Every row comes from one small tree of marks. The marks that hang from a mark follow it in brackets, in alphabetical order. Every link used is in the known rows. Which tree was each row made from?
Known rows:
mevi{vemumog{sazi}}: -9 12 -16 -1 11 2 -5 6 -12 -7 -6 16 9 2 -20 -3 7 -12 -2 -2
vopid{neba{mevi{vemumog}}}: -4 -16 -4 7 14 -3 -9 9 -6 -17 4 13 1 -10 8 -11 12 -9 -19 -8
vugaz{vinom{vopid}}: 7 -23 -5 -1 0 27 -1 -17 9 -1 4 -11 -4 3 9 6 -5 4 -24 10
neba{mevi{vemumog} tebav{zisuv} vopid}: 11 -20 9 11 6 -3 5 7 -18 -17 -19 9 -4 0 11 4 4 11 22 -17
zisuv{tebav{neba{mevi vopid}}}: 28 -14 13 7 5 -9 4 8 -6 -17 1 12 -15 0 12 0 2 22 18 -7
zisuv{tebav{neba}}: 18 3 13 -1 0 -5 4 11 -1 -3 5 17 -13 4 -3 -3 4 16 39 7
neba{mevi tebav{zisuv}}: 8 -5 14 1 -4 2 6 5 -18 -10 -14 6 -9 -5 20 8 6 8 33 -8
zisuv{tebav{neba{mevi{vemumog{sazi}} vopid}}}: 20 -5 1 6 14 -8 1 13 -15 -22 -4 24 -8 1 -3 -2 8 12 16 -9
sazi{vemumog}: -3 5 -12 0 3 0 3 6 -8 -1 0 10 8 2 -13 0 -2 -8 -8 0
vopid{neba{mevi{vemumog} tebav{zisuv}}}: 1 -18 10 9 8 2 -1 13 -17 -16 -6 19 -4 -9 9 -7 15 -1 20 -8
zisuv{tebav{neba{mevi{vemumog} vopid}}}: 23 -11 8 6 11 -11 1 13 -5 -18 0 20 -11 3 5 -3 5 18 21 -7
vemumog{mevi}: 1 11 -10 -2 0 6 1 0 -9 -5 -9 12 2 2 -12 0 2 -6 -10 -2
tebav{neba zisuv}: 15 3 9 -2 -3 -6 11 6 -4 1 3 17 -5 10 -2 -7 7 20 40 7
kanar{vinom{vopid{neba{mevi tebav{zisuv}}} vugaz}}: 17 -50 17 9 -12 42 -5 -5 -1 -10 -1 -7 -12 1 12 -3 2 -4 -17 -2
vinom{vugaz}: 1 -14 4 -2 -5 15 -1 -3 0 0 3 0 -4 6 0 -9 -6 -3 -12 2
tebav{neba{mevi{vemumog{sazi}} vopid} zisuv}: 18 -6 -3 6 12 -9 7 8 -19 -20 -6 24 0 6 -2 -5 11 17 15 -10
vopid{neba{mevi{vemumog{sazi}} tebav{zisuv}}}: -3 -11 2 9 10 5 -2 13 -26 -19 -9 23 -1 -12 0 -6 17 -6 15 -9
vinom{vopid{neba{tebav}} vugaz}: 9 -44 9 11 -4 35 -1 -3 -2 -9 7 -1 -8 1 0 -1 1 -4 -29 -1
vugaz{vinom{vopid{neba{mevi tebav}}}}: 9 -43 6 8 5 29 -4 -12 -1 -18 3 -8 -9 -10 23 2 2 2 -33 -4
vinom{vopid{neba{mevi{vemumog{sazi}} tebav{zisuv}}} vugaz}: 7 -36 -1 8 2 35 -3 4 -21 -18 -1 17 -5 -1 0 2 12 -9 -17 -1
tebav{zisuv}: 5 4 3 -1 -6 2 5 3 -7 8 -3 7 -3 3 -2 2 4 7 34 13

Which tree is each row?
7 -23 7 13 11 -4 0 4 -12 -24 -15 3 -1 -4 12 2 1 4 -8 -29 -> neba{mevi{vemumog} tebav vopid}
6 -21 15 10 1 4 2 8 -17 -14 -5 10 -8 -12 16 -4 12 4 17 -8 -> vopid{neba{mevi tebav{zisuv}}}
11 -42 -1 6 0 30 -7 -5 -2 -14 13 -1 -8 -3 15 0 4 -7 -50 1 -> vinom{vopid{neba{mevi}} vugaz}
12 -41 11 10 -9 36 3 0 -7 -2 5 4 -10 3 -1 1 4 1 -5 8 -> vinom{vopid{neba{tebav{zisuv}}} vugaz}
13 -40 8 7 1 30 0 -9 -5 -12 1 -3 -11 -7 21 4 5 7 -8 5 -> vugaz{vinom{vopid{neba{mevi tebav{zisuv}}}}}
13 -26 13 13 4 -2 3 -1 -12 -23 -14 -7 -5 -8 19 6 -2 10 -12 -28 -> neba{mevi tebav vopid}
4 6 -6 -2 16 -8 0 7 -12 -24 0 23 2 3 2 -9 12 2 -6 -15 -> tebav{neba{mevi{vemumog{sazi}}}}
21 -13 5 6 9 -12 7 8 -10 -16 -3 19 -4 8 8 -7 8 22 19 -8 -> tebav{neba{mevi{vemumog} vopid} zisuv}
16 -16 2 7 15 -14 2 4 -2 -24 1 12 -1 6 9 -10 4 15 -14 -22 -> tebav{neba{mevi{vemumog} vopid}}
7 -1 1 -2 13 -12 0 7 -3 -19 4 19 -1 5 12 -9 9 7 -1 -14 -> tebav{neba{mevi{vemumog}}}
17 -23 15 12 -1 -1 8 2 -18 -15 -17 -1 -8 -4 18 8 1 16 17 -16 -> neba{mevi tebav{zisuv} vopid}
8 -40 -1 8 -3 33 -5 -5 3 -4 14 -1 -5 2 -1 -3 2 -6 -41 8 -> vinom{vopid{neba} vugaz}
9 9 -4 -3 10 -6 5 11 -19 -15 -3 30 -1 6 1 -5 15 9 28 -2 -> tebav{neba{mevi{vemumog{sazi}}} zisuv}
6 -40 -6 6 6 29 -10 0 -2 -15 11 7 -5 1 9 -2 6 -11 -47 0 -> vinom{vopid{neba{mevi{vemumog}}} vugaz}
9 -13 1 11 8 1 4 7 -28 -21 -23 14 0 -3 0 5 7 5 16 -18 -> neba{mevi{vemumog{sazi}} tebav{zisuv} vopid}
-6 -14 0 10 15 3 -6 11 -21 -27 -7 18 1 -14 0 -8 15 -12 -12 -20 -> vopid{neba{mevi{vemumog{sazi}} tebav}}
26 -11 14 8 2 -7 7 9 -1 -7 2 12 -12 5 -5 -4 0 22 27 0 -> zisuv{tebav{neba{vopid}}}
24 -13 11 8 -1 -8 13 2 -4 -3 1 10 -5 11 -4 -7 2 27 26 0 -> tebav{neba{vopid} zisuv}
14 -19 16 14 -6 2 12 1 -13 -3 -15 -1 -5 1 -3 4 -2 17 30 -8 -> neba{tebav{zisuv} vopid}
25 -16 10 7 3 -10 11 3 -9 -14 -1 10 -8 5 14 -4 5 26 16 -8 -> tebav{neba{mevi vopid} zisuv}
17 0 8 -3 1 -8 9 5 -10 -10 2 16 -8 5 16 -3 9 19 30 0 -> tebav{neba{mevi} zisuv}
2 -24 13 11 6 2 -3 5 -11 -21 -2 5 -5 -16 17 -6 8 -2 -10 -18 -> vopid{neba{mevi tebav}}
2 -2 8 1 3 0 2 11 -18 -12 -16 16 -4 -1 13 5 9 3 36 -9 -> neba{mevi{vemumog} tebav{zisuv}}
12 3 3 -3 7 -10 5 11 -9 -11 0 25 -4 8 10 -7 12 15 32 -1 -> tebav{neba{mevi{vemumog}} zisuv}
3 -38 -3 9 7 34 -7 2 -16 -24 1 12 -4 -3 1 0 9 -14 -41 -10 -> vinom{vopid{neba{mevi{vemumog{sazi}} tebav}} vugaz}
4 -40 1 7 11 27 -7 -7 0 -20 2 0 -6 -6 16 -1 4 -3 -29 -5 -> vugaz{vinom{vopid{neba{mevi{vemumog} tebav}}}}
8 -30 5 13 1 20 0 1 -3 -9 4 0 -4 -4 0 7 7 -1 -17 -4 -> vinom{vopid{neba{tebav}}}
-7 -10 -11 6 17 0 -10 9 -15 -21 1 18 5 -12 -1 -10 15 -15 -24 -9 -> vopid{neba{mevi{vemumog{sazi}}}}
